In the rows, 128 means zero.
Known rows, with every step that occurs
garin -> dibul -> duse -> raka -> namurez: [102  92 143  76 101 142 146 132 199 138 194 133 131 101 131 166 169 123
 121 137 123 159  89 174 130 127 168 118  96 149 129 120  81]
mabim -> dibul -> gotenu: [ 96 131 149 119 132 159 123 137 166 176 167 187 113 102 119 207 124 141
 120 127 104 140 109 158 133 136 119 106 129 118 125 124 123]
mabim -> dibul: [110 118 139 121 133 141 126 138 121 159 163 166 108  96 118 202 135 105
 125 127 108 138 118 177 142 136 120 109 131 133 128  96 132]
gotenu -> dibul -> raka: [ 93  93 133 103 143 147 142 156 169 167 200 131 111 106 126 179 154 107
 121 106  86 148  78 192 123 139 154 102  99 147 136  50 122]
namurez -> raka -> gotenu -> dibul: [ 97  54 136 121 109 146 145 146 164 170 183 125 102 107 124 173 143  80
 123  95  92 163  57 197 137 144 124  97 120 133 117  92 133]
mabim -> dibul -> zavop -> duse: [ 96 123 142 105 110 152 105 130 147 148 173 173 105  87 126 209 142 153
 108 124 118 150 116 188 146 137 128 101 146 146 145 110 100]
garin -> dibul -> raka -> gotenu: [ 75 114 149 110 113 146 135 144 174 165 198 143 116 107 120 195 159 142
 126  89  96 154  30 168 122 127 155 115 113 158 103 105 118]
dibul -> bevud: [102 103 135 116 136 139 120 149 118 110 174 166 124  85 124 192 165  75
 113 128 118 133 101 153 138 148 169 109 133 134 132  94 112]
zavop -> duse -> raka -> genud: [115  89 114 114  70 159 146 143 130 135 181 138 115  94 129 171 149 109
 133  90  99 146 112 200 127 125 162 112 101 157 127 101  88]
sofip -> zavop -> duse -> raka: [123  77 127  98  85 157 125 127 149  79 173 145 126  87 132 178 158 175
 110 111 112 151 129 201 145 149 147 117 104 158 133 106  93]
bevud -> dibul -> raka: [ 98 108 150  76 143 136 143 119 187 165 199 139 114  91 132 180 136 172
 104 106 101 134  88 176 118 178 164  99 110 149 120  81 130]
duse -> raka -> genud: [116  90 117 104  86 144 144 148 126 122 180 151 127 118 124 178 139  65
 135 102  93 143 112 198 130 138 139 124 106 146 121  94 116]
garin -> dibul -> duse -> raka: [105  96 135  79 120 141 149 136 203 136 195 134 124  99 127 179 170 129
 121 126 119 154 109 165 126 144 165 120 101 157 123 117  80]
garin -> dibul -> gotenu: [ 93 133 162 121 139 158 127 143 209 148 189 157 117 100 119 191 154 180
 128 121 108 142  84 146 124 148 156 112 116 137 122 125  99]
livi -> dibul: [117 113 166 123 134 135 143 100 131 158 155 144 108  86 123 171 140 137
 121 107 141 123 140 187 140 152 136 100 136 133 119  74 129]
dibul -> zavop: [105 113 152  90 120 137 106 129 151  98 179 160 114 101 122 193 139 138
 105 120 127 142 120 177 142 166 128 109 131 135 147 105 114]
namurez -> raka -> dibul -> duse: [116  59 135  86 128 145 151 104 184 162 184 125 107  96 118 149 134 132
 102 122  87 145  80 205 127 182 146  91 108 125 130 122 101]
livi -> dibul -> raka: [102 117 164 114 132 139 146  88 149 176 170 151 119  95 125 173 141 144
 118 104 116 128 105 193 124 149 146 102 130 136 111  76 126]
gotenu -> raka -> duse -> dibul: [ 83  70 119 127  98 142 169 131 129 195 187 143 111 114 112 188 150 111
 119  99  90 147  99 196 150 114 103 110 104 115 133  95 119]
zavop -> sofip: [115  87 142 111 148 147 123 156 107 108 164 133 109  71 124 163 131  92
 126 112 100 138 124 140 127 154 158  98 112 118 127  82 133]
gotenu -> raka -> genud: [107  97 103 120  83 126 157 135 106 155 194 138 113 116 106 179 137  72
 133  94  91 144 132 206 133 120 120 113 108 140 126  99 132]
garin -> dibul -> livi: [108 111 142 106 155 146 133 159 185  94 188 146 112 101 110 178 176 125
 111 113 116 132  78 169 140 150 176 121 111 150 137 100  84]
garin -> dibul -> gotenu -> raka -> genud: [ 84 125 130 124 102 148 146 144 193 177 210 152 120 121 107 191 150 136
 134 107  83 152  99 175 123 120 140 116 116 144 117 128 105]
garin -> dibul: [106 120 152 121 139 138 129 145 162 132 186 134 113  95 119 187 163 143
 133 120 114 141  91 166 135 147 158 115 118 153 127  96 105]
livi -> dibul -> garin: [ 95 119 153 100 163 138 145 101 150 147 170 155 115  79 127 166 145 115
 108 125 153 128 165 188 148 148 134  91 148 135 123  86 145]
gotenu -> dibul -> duse: [105  87 127  81 139 141 155 158 188 154 195 113  98  94 121 163 153 114
 110 110 124 148 140 180 128 146 149  93  99 149 148  72 107]
sofip -> zavop -> duse -> dibul: [104  94 134 125  87 156 118 145 157 102 165 150 117  84 114 179 151 166
 108 118 117 141 114 210 148 138 126 105 130 162 137  99  92]
zavop -> dibul -> gotenu -> raka -> duse: [ 95  76 131 105 120 158 157 134 165 215 192 153 113 105 130 184 142 160
  98  82  93 144  76 168 147 134 155 102  94 112 132 119 108]
namurez -> raka: [125  76 142 129 123 137 137 107 143 134 173 143 116  97 122 168 138 101
 129 126  95 145  90 189 132 176 137 107 118 122 124 122 116]
zavop -> duse -> raka -> gotenu -> dibul: [ 94  60 122 104  88 168 148 168 155 162 184 122 102  87 140 181 165 120
 120  77 112 164  82 188 137 102 152 102  99 157 126  75 102]
namurez -> raka -> gotenu -> dibul -> zavop -> sofip: [ 83  47 142  96 116 150 118 156 173 146 188 129 104  98 128 172 137  65
 111 102  83 175  66 179 136 155 130  91 139 124 123  89 132]
genud -> raka: [121  98 141 145 130 127 149 129 142 113 168 130 109  89 113 177 144  91
 116 108 118 143  81 178 115 150 168 103 122 112 131 115 134]

Rows
[ 89  88 141  98 119 146 140 152 166 168 198 128 119 109 130 163 152 103
 122 117  88 154  53 203 129 123 157 101  95 137 144  55 122]
gotenu -> dibul -> raka -> namurez
[104 117 144  91 134 136 144 134 194 139 194 128 110  91 116 174 162 153
 119 119 127 144 115 160 125 152 165 108 108 157 128 122  87]
garin -> dibul -> duse
[110  84 157  78  97 136 161  89 171 164 163 141 127  92 134 150 148 121
 110 123 149 142 137 194 136 134 146 103 117 128 122 100 102]
livi -> dibul -> duse -> raka -> namurez
[115  87 141 128 138 138 150 136 149 134 174 117 103  93 111 169 141 108
 101 104  96 139  53 200 120 152 172  95 119 111 134  94 136]
genud -> raka -> dibul
[ 92  70 113 102 128 140 141 141 114 168 194 145 118  98 116 188 167  86
 101 122  83 143  90 195 144 123 148 102 120 130 135  77 123]
gotenu -> raka -> dibul -> bevud
[107 114 130  93 127 139 142 126 154 165 170 157 105  92 116 188 134 111
 111 126 122 142 140 171 133 141 127 103 122 138 131 118 113]
mabim -> dibul -> duse
[ 87  97 121 108 111 160 119 144 171  95 176 161 124  78 118 177 153 146
  97 133 128 144 136 210 154 135 126  99 139 164 140 107 106]
sofip -> zavop -> duse -> dibul -> garin
[102  98 149 128 139 154 148 133 190 150 176 138 107  98 111 173 131 140
  96 103  91 141  46 182 111 153 171  92 117  97 131 120 130]
genud -> raka -> dibul -> gotenu
[114  66 133  86 122 158 138 144 140 141 176 141 119 104 133 176 151 112
 111 114  88 141  81 200 139 143 143 113  96 134 130  72 117]
duse -> raka -> dibul
[114  87 149  82 117 137 163  92 173 163 165 145 120  89 131 163 150 123
 109 114 146 137 160 184 130 148 143 105 122 137 116  96 102]
livi -> dibul -> duse -> raka
[ 77 107 144 118 121 157 158 124 201 193 209 146 115 117 118 194 158 195
 124 100  86 154  84 157 135 133 142 113  96 119 124 135 100]
garin -> dibul -> gotenu -> raka -> duse
[114  59 119  85 120 176 145 153 162 120 179 137 110  86 130 163 168 147
  94  97  96 136  74 202 139 132 180 107  87 143 145  85  71]
zavop -> duse -> raka -> dibul -> livi
[ 91  56 125  95 102 155 146 179 155 157 183 134 111 110 136 190 159  74
 121  88 108 163  81 185 142 110 128 114 104 147 120  63 132]
duse -> raka -> gotenu -> dibul
[ 93 118 143 125  97 143 160  99 165 202 178 163 116 112 110 175 128 131
 123  94 112 135 147 195 128 126 119 102 134 122 109 107 128]
livi -> dibul -> gotenu -> raka -> genud
[108  80 126  95 161 150 143 185 177 108 190 132 101 103 115 167 168  89
 101 103 113 135 100 187 143 142 160 106 100 142 156  52 101]
gotenu -> dibul -> livi
[ 96 101 132 116 117 150 147 124 167 170 189 166 118 106 116 190 137 148
 118 112 103 145 121 162 125 127 121 109 100 112 128 130 121]
dibul -> gotenu -> raka
[ 97 104 134  96  98 157 109 131 152 145 174 181 117  94 136 213 151 130
 110 130 110 158 113 193 146 127 128 112 140 148 139 107  93]
mabim -> dibul -> zavop -> duse -> raka
[ 75  80 125 120 140 139 160 167 175 140 192 121 101  93 117 178 151  47
 100  90 125 166  70 186 127 118 156  86 133 124 128  96 165]
genud -> raka -> gotenu -> dibul -> garin
[ 93  96 131 119  85 159 121 135 170 120 177 157 126  89 115 181 151 172
 105 116  99 143  86 214 134 137 135 108 124 166 130  97  90]
sofip -> zavop -> duse -> dibul -> raka
[121  98 136 112  96 150 121 124 141  80 171 137 113  80 121 173 148 198
 109 103 122 141 132 198 145 160 146 105 111 156 139 110  99]
sofip -> zavop -> duse
[ 88  90 142 125 109 154 151 144 141 167 171 146 107 107 117 182 141 130
 118  96 102 133  81 182 150 144 118 106 111 120 135  95 109]
raka -> duse -> dibul
[121  89 127 131  93 134 141 118 139 136 181 142 116 114 112 161 125  68
 138 108  77 143  91 209 128 171 135 108 125 133 118 123 119]
namurez -> raka -> genud
[ 99  72 122 115 107 137 172 111 114 175 193 130 107 111 119 182 146 145
 120  85  94 147 115 182 147 135 122 110  83 109 135 108 125]
gotenu -> raka -> duse
[ 82  56 149 113 111 154 127 124 168 151 178 151 117 103 124 170 130  92
 110 119  66 156  63 181 143 174 122  99 137 101 130 113 105]
namurez -> raka -> duse -> dibul -> zavop -> sofip
[112  84 133 102 134 135 163 125 181 141 180 111 100  89 108 157 139 119
  89 104 109 143  76 194 112 159 178  88 112 114 137 115 119]
genud -> raka -> dibul -> duse
[ 84  98 139 103 102 148 140 132 141 158 183 151 113 104 121 188 135 123
 116  78  99 146  48 172 121 132 136 108 102 138 108 108 136]
dibul -> raka -> gotenu
[ 99  97 147  81 116 161 111 134 159 136 185 134  99  85 125 177 144 196
  90 103 104 141  84 206 143 156 152  90 121 144 154  87  95]
raka -> dibul -> zavop -> duse
[109  79 136  43 129 135 160 124 212 152 195 132 115  87 138 169 146 158
  95 114 130 143 145 169 124 175 160 103 102 150 125 103 106]
bevud -> dibul -> duse -> raka
[101  98 151  83 138 144  97 149 139  87 175 151 114  83 127 179 131 111
 105 121 109 148 126 149 134 167 145 100 135 122 142  91 121]
dibul -> zavop -> sofip
[ 92 132 122 116 102 143 133 134 130 178 184 173 118 119 112 197 124  77
 132 108  70 142  82 203 124 131 130 112 128 147 116  98 131]
mabim -> dibul -> raka -> genud
[105  77 128 113  91 128 150 121 108 154 183 137 123 103 121 169 148 100
 127 125 112 152 104 198 144 106 124 111  98 116 140 103 130]
gotenu -> raka -> namurez
[ 77  87 130 115  64 164 123 146 169 131 174 158 119  94 114 186 146 163
 102  92 104 151  63 211 139 121 125 105 128 167 117 107 103]
sofip -> zavop -> duse -> dibul -> raka -> gotenu
[ 93  51 129  97 105 143 158 139 193 175 190 119  99 104 121 163 143  88
 113  95 104 166  80 192 130 149 130  92 114 136 119 112 118]
namurez -> raka -> gotenu -> dibul -> duse
[ 84 103 136 123 117 150 132 147 159 166 176 167 126 104 115 189 144  93
 122 125  92 136  58 192 123 126 127 111 123 143 122  81 113]
duse -> dibul -> raka
[104  94 125  87 168 145 130 155 141 140 185 154 118  77 135 174 149  86
  95 120 134 135 107 180 155 143 172  94 126 148 138  90 131]
zavop -> dibul -> garin
[113  80 133  83 155 158 137 158 156 110 176 140 102 100 109 160 152 135
  85 100  99 119  73 198 144 158 162 104  98 130 147  76 103]
raka -> dibul -> livi
[100  72 129  93 101 156 142 128 172 155 192 156 124 113 123 184 141 193
  85  87  93 148  97 190 159 155 140 109 100 125 134 123 109]
sofip -> zavop -> dibul -> gotenu -> raka -> duse
[119  53 133  99 146 154 140 129 176 122 180 140 110 106 113 151 149 111
  94 115  76 132  50 213 139 179 156 104 108 119 137 103  98]
namurez -> raka -> dibul -> livi
[102 104 122  82  96 139 153 142 197 138 202 133 124 112 119 172 161 101
 128 112 106 154 112 182 122 139 165 121 106 167 119 118  81]
garin -> dibul -> duse -> raka -> genud
[ 81  63 133  73  96 153 127 174 173 140 191 147 115 117 138 200 157  86
 107  94 114 171  81 192 146 121 119 115 120 147 130  70 124]
duse -> raka -> gotenu -> dibul -> zavop
